In the rows, 128 means zero.
Known rows, with every way that one mark hangs from another:
Z514{Z195{Z398 Z475} Z198{Z608{Z258{Z52}}}}: [118 171 120 136 157 146 131 107 138 110  57 101 103 174 185 160  88  88
  78 132 111 134 162  84 112 144 117 126 141 105]
Z608{Z258{Z344}}: [108 118 100 132 159 156 128 145 115 145  74  93 136 114 213 146  96 100
  88 141 104 126 158 128 103 147 102 150 108  81]
Z171{Z344{Z198{Z514 Z608}}}: [107  98 107 141 137 174 158 139 152 109 106 140 146 125 183 173  97 117
 100 136  78 104 149 119 103 156  89 170 123  81]
Z514{Z195{Z398 Z475} Z198{Z608 Z962} Z258}: [144 161 149 178 155 154 137 121 136 114  85 100  98 178 181 137 122  82
 105 134  91 111 124  99 118 132 145 154 139 113]
Z198{Z514{Z195 Z258} Z608 Z962}: [126 125 130 168 152 171 150 123 138 124 134 105 127 130 183 174 124  93
 115 133  97  89 111 121 124 145 125 183 125  92]
Z514{Z195{Z398 Z475} Z258{Z52{Z198} Z344}}: [116 151 129 150 135 120  96 136 135 103  44  90 104 157 214 120 122  73
 119 133 100 133 132 110 110 114 120  99 147 121]
Z608{Z258{Z52 Z344 Z514{Z195 Z198}}}: [ 99 109 105 105 152 156 101 128 137 112  59  90 117 136 219 144 107 100
  77 118 107 135 146 101 137 130 110 158 135  85]
Z171{Z344{Z258{Z52 Z514{Z195{Z398 Z475} Z198}}}}: [ 92 153 101 126 125 135 109 119 131  81  42 122 114 166 206 154 117  92
  74 106 101 112 139  96 124 103 121  97 145 101]
Z198{Z608 Z962{Z258{Z52}}}: [138  99 124 141 138 187 130 140 125 183 100 106 140 141 177 159  66  93
 118 125  98  92 145 120 102 159 122 173 129  84]
Z608{Z258{Z52{Z198}}}: [117 118 102 111 144 135 125 142 137 134  67  98 120 108 209 173  64  93
  87 128 110 125 156 114 113 148  88 138 109  70]
Z398{Z195{Z475 Z514{Z258{Z344 Z962}}}}: [109 109 111 160 134 117  87 151 106 135  52 100 136 145 218 137 117  90
 122 123  93 116 135 151  93 124 121 131 109 130]
Z608{Z258{Z52 Z344 Z514}}: [ 98  92  95 105 144 146 106 140 121 150  51  97 134 116 212 154  98 100
  80 113 102 133 152 131 119 136 104 142 123  80]
Z344{Z171 Z198 Z258{Z962}}: [114 122  79 121 139 177 149 156 143 120  76 125 172  90 239 151  93  98
 109 118  86 108 138 136 111 126  96 148 108  65]
Z52{Z198{Z514{Z195} Z962} Z258{Z344}}: [128  98 110 167 170 148 133 141 140 116 112  83 114 143 240 119 130 101
  94 121  94 108 131 124 156 137 121 160 100  95]
Z171{Z344{Z198{Z608}}}: [107 108 109 134 130 175 152 136 141 119  84 141 141 126 178 174  87 122
 112 134  81 106 149 109  97 169  83 158 131  84]
Z258{Z962}: [111 110  92 116 162 170 138 149 107 153  85 113 132 104 213 164  99 114
 112 129  97 121 152 130 101 163 113 153 105  86]
Z962{Z258{Z52 Z344{Z171} Z514}}: [108  75  94 116 135 169 110 160 125 153  62  90 149 111 230 124 101  74
 123 123  88 123 132 144 106 134 111 150 130  84]
Z195{Z398 Z514{Z198{Z608}}}: [140 109 107 168 160 166 148 112 121  96  87 118 115 151 195 178 100  94
  91 141  80 108 137 140 120 175 119 160 130  88]
Z258{Z52 Z344 Z514{Z195{Z475} Z198{Z608}} Z962}: [ 95 104 130 111 156 160  98 134 129 133  58  94 111 164 213 134 123 113
 102  95  93 145 135  80 130 142 129 173 155 135]
Z195{Z398 Z475 Z514{Z198{Z608} Z258{Z344 Z962}}}: [128 120 146 176 164 136 106 137 121 112  60  94 119 168 212 127 110  75
 110 141  80 124 137 118 116 133 142 154 137 128]
Z475{Z195}: [115 102  97 131 152 169 146 132 108 147  98  96 120 119 217 163 122 114
  98 123  86 113 131 145  99 149 108 148  98  82]
Z398{Z195{Z475 Z514{Z198{Z962} Z258}}}: [150 116 121 176 126 129 103 147 123 123  71 103 109 165 205 149 103  84
  98 119  77 100 126 144 107 117 131 168 107 107]
Z962{Z258{Z52{Z198} Z514{Z195{Z398 Z475}}}}: [116 127 113 123 140 126 113 128 132 120  65 105 110 154 200 123 116  76
 105 111  98 128 123 131 105 124 126  93 134 110]
Z962{Z258{Z52 Z514{Z195 Z198}}}: [115  99 108 104 146 174 113 136 131 125  90 106 118 139 205 146  97  95
 102 126  99 115 124 115 112 142 117 158 140  85]
Z195{Z398 Z475 Z514{Z198{Z608 Z962}}}: [154 124 122 180 157 157 138 120 119 118  75 110 105 178 192 151 103  84
  87 114  68 106 142 133 125 146 146 168 129 107]
Z195{Z514{Z258{Z52{Z198}}}}: [127 101 109 136 127 130 109 140 130 106  73 105 117 113 212 185  75  76
 124 132  86  99 120 139 120 140  94 146 134  84]
Z962{Z258{Z52 Z514}}: [115  84  99 104 138 163 119 147 116 162  83 110 135 118 199 157  87  94
 106 121  94 111 130 146  94 146 110 142 129  78]
Z198{Z608}: [119 111 108 141 153 175 157 132 114 144 102 115 126 121 185 188  99 116
 107 133  92 115 130 126  96 186  97 169 125  90]
Z195{Z475 Z514{Z198{Z962{Z258}}}}: [150 106 119 156 153 164 116 151 114 143  93  97 120 159 209 124  77  73
 104 122  68  93 134 137 105 122 140 186 121  98]
Z344{Z171 Z198{Z608} Z258{Z52 Z514{Z195} Z962}}: [ 94 114  87 105 126 176 137 122 160 109  73 130 166 109 218 173 107 104
 113  88  97 105 117 114 139 135  96 146 144  83]

Rows:
[115  94 120 117 149 155 128 140 134 150  80 108 124 117 203 177  77 111
 115 117 101 126 148  99 118 175 101 160 121  97] => Z258{Z52{Z198{Z608}} Z962}
[111 116 141 147 134 147 108 129 145 114  81  90 117 137 200 158 106  95
 131 135 108 116 113  91 122 153  95 156 153 112] => Z514{Z195 Z258{Z52{Z198{Z608}} Z344}}
[105 101  95 103 137 147 121 126 135 110  77 110 107 117 208 173 116 107
 104 102  98 124 118 123 131 152  98 139 133  89] => Z258{Z52{Z198} Z514{Z195}}
[112 147  98 146 134 159 115 130 132 100  46  94 131 127 226 138 125  64
 139 148 104 119 143 125 118 128 115 108 143  91] => Z514{Z195{Z398} Z258{Z52 Z344{Z171}}}
[142  90  97 179 108 153 108 152 148 111  57 112 156 130 228 126 115  76
 127 118  70  96 131 173 123 116 112 161 109  82] => Z398{Z195{Z514{Z258{Z344{Z171 Z198{Z962}}}}}}
[121 101  85 133 139 182 140 160 141 119  64 112 150 107 236 125 111  98
 119 129  69 129 145 141 105 142  94 165 124  76] => Z258{Z344{Z171 Z198}}
[118 120 117 149 154 123 118 127 126 130  69 104 125 158 198 167  84  99
  79 120 101 123 155 117 105 152 112 160  96 117] => Z398{Z195{Z475 Z514{Z198{Z608{Z258{Z962}}}}}}
[137 122  83 146 125 185 153 153 149 123  83 123 163 105 226 147  95  91
 101 106  76  91 132 145 122 117 106 165 112  57] => Z344{Z171 Z198{Z962} Z258}
[141  95 100 155 143 194 172 146 162 127 110 121 152 114 209 153 107  93
 106 115  65 104 137 142 125 146 112 200 114  70] => Z344{Z171 Z198{Z514 Z608 Z962}}
[127 121 113 150 176 150 139 113 125 110  79 108 130 138 201 171  80  85
  81 143 100 117 165 122 131 162 126 150 108  84] => Z195{Z398 Z514{Z198{Z608{Z258{Z962}}}}}
[103  98 116 100 156 176 122 121 134 126  82 112 115 136 201 175 108 119
 101 106 102 128 134  90 137 167 117 174 142 101] => Z258{Z52 Z514{Z195 Z198{Z608}} Z962}
[114 155 141 140 145 122 115 123 139 118  62 103 108 152 194 152 106  81
 126 127 109 127 133  90 114 139 123 108 141 128] => Z514{Z195{Z398 Z475} Z258{Z52{Z198{Z608}} Z962}}
[126 143 112 164 139 172 154 123 155 115 117 127 149 156 192 152 120 106
  85  94  81  88 114 123 119 112 119 172 134 100] => Z344{Z198{Z514{Z195{Z475}} Z608 Z962} Z258}
[ 78 127  99  91 155 134  92 133 120 147  42  91 128 134 218 132 113  97
  97  95 111 142 157 105 123 117 122 125 130 116] => Z608{Z258{Z52 Z344 Z514{Z195{Z475}} Z962}}
[142 138 103 144 140 172 124 133 152 128  83 124 141 170 194 104 104  74
 102 116  82 102 158 141 106  95 147 121 133  92] => Z344{Z198{Z514{Z195{Z398 Z475}} Z962{Z258{Z52}}}}
[147 112 128 136 136 169 111 157 135 142  75  99 111 135 207 157  75  87
 103 134  89 105 144 109 121 127 126 183 129  71] => Z514{Z198{Z962} Z258{Z52}}
[135  90 114 139 137 184 100 158 117 182  78  93 143 138 209 117  79  87
 117 125  94 102 159 130 106 131 132 163 126  85] => Z198{Z962{Z258{Z52 Z344}}}
[121 162 121 141 136 118 115 129 135 101  53 102  98 148 202 147 111  74
 117 133 102 125 130 112 105 123 116  94 140 110] => Z514{Z195{Z398 Z475} Z258{Z52{Z198}}}
[104 126  90 131 118 167 141 146 138 106  79 142 158 115 202 169  86 114
  94 128  89  89 142 122 100 127  82 134 121  67] => Z171{Z344{Z198 Z258}}
[ 90 119 122 120 128 164 123 131 164 101  91 135 149 127 186 172  91 102
 131 137 100  96 150  85 120 132  99 150 142  95] => Z171{Z344{Z198{Z514{Z195 Z258{Z52 Z962}} Z608}}}
[114  89 117 133 154 184 133 148 137 147  81 120 154 127 206 136 103 123
 113 123  83 129 152 116 107 162 107 177 127  98] => Z258{Z344{Z198{Z608}} Z962}
[100 139 127 128 151 146 123 132 135 132  94 103 125 138 193 172 106  90
 125 127 105 114 129  96 105 132 118 152 143 124] => Z198{Z514{Z195{Z475} Z258{Z52 Z962}} Z608}
[102 132  68 108 128 166 132 121 153  92  48 136 162 113 232 149 121  88
 103  96  97 112 137 141 139 111 114  96 132  70] => Z344{Z171 Z198 Z258{Z52 Z514{Z195{Z398}} Z962}}
[105 111 110 129 176 156 153 135 131 148 114 104 145 106 196 178  90 101
  84 138 109 120 156 119 111 160 109 170  94  83] => Z198{Z514 Z608{Z258{Z962}}}
[124 139 111 164 131 162 138 128 158  83  92 137 138 139 189 136 124  84
 109 141  86  87 152 131 127 104 129 124 120  72] => Z171{Z344{Z198{Z514{Z195{Z398} Z258} Z962}}}
[ 97  82 121 126 162 134 132 148 145 134  71  80 140  96 232 135 111  87
 100 112  98 145 131 112 141 152 102 167 100  95] => Z52{Z198{Z608{Z258{Z344{Z171} Z514 Z962}}}}
[127 127 116 163 158 135 105 155 123  96  38  86 125 142 250 107 115  50
 122 142  72 129 145 132 120 107 141 142 125 113] => Z195{Z398 Z475 Z514{Z198 Z258{Z344{Z171} Z962}}}
[113 105 109 124 167 164 156 138 155 136 107 124 158 110 196 164  85 108
  82 132  95 121 159 122 110 149 102 171 101  73] => Z344{Z198{Z514 Z608{Z258{Z962}}}}
[127  79 103 129 137 182 113 162 149 142  90 113 162 132 218 115  85  92
 104 136  81 113 155 143  93 119 110 162 132  77] => Z962{Z258{Z52 Z344{Z198{Z514}}}}
[116  98 103 103 147 151 118 152 128 146  69 107 121 107 222 163  78 107
 112 118  99 129 158 113 116 155 105 145 112  85] => Z258{Z52{Z198} Z962}
[135 137 101 164 130 185 145 104 163 103 100 139 157 156 189 165 111  99
  80 105  96  83 142 131 140 119 127 136 137  73] => Z344{Z198{Z514{Z195{Z398}} Z608 Z962} Z258{Z52}}
[107 133 144 147 162 126 135 138 146 113 114  94 115 130 202 154 122  88
 119 129  99 121 107  97 112 136 114 161 123 128] => Z52{Z198{Z514{Z195{Z475} Z258{Z962}} Z608}}
[106 122  88 133 155 158 136 151 124 132  64  84 143  99 233 141  98  81
 105 140  99 130 155 130 109 143  96 153 105  76] => Z608{Z258{Z344{Z171}}}
[116 174 111 152 150 136 135 125 114 108  71 109 108 145 193 150 130  82
 117 143  98 117 126 129  90 131 122  99 134 109] => Z514{Z195{Z398 Z475} Z258}
[ 92 108  93 108 139 135 111 134 149 102  52  80 126 105 238 138 113  77
 104 108 107 138 134 114 146 130  93 137 123  86] => Z608{Z258{Z52{Z198} Z344{Z171} Z514{Z195}}}
[136  82 115 161 157 181 124 162 123 165 118  91 150 132 214 108 107  84
 102 135  85 101 145 150 107 122 140 182 105  83] => Z198{Z514 Z962{Z258{Z344}}}
[114 166  90 142 157 152 145 119 109 113  70 115 108 149 198 149 132  96
 107 129  95 125 143 133  94 145 123 103 127 108] => Z514{Z195{Z398 Z475}}
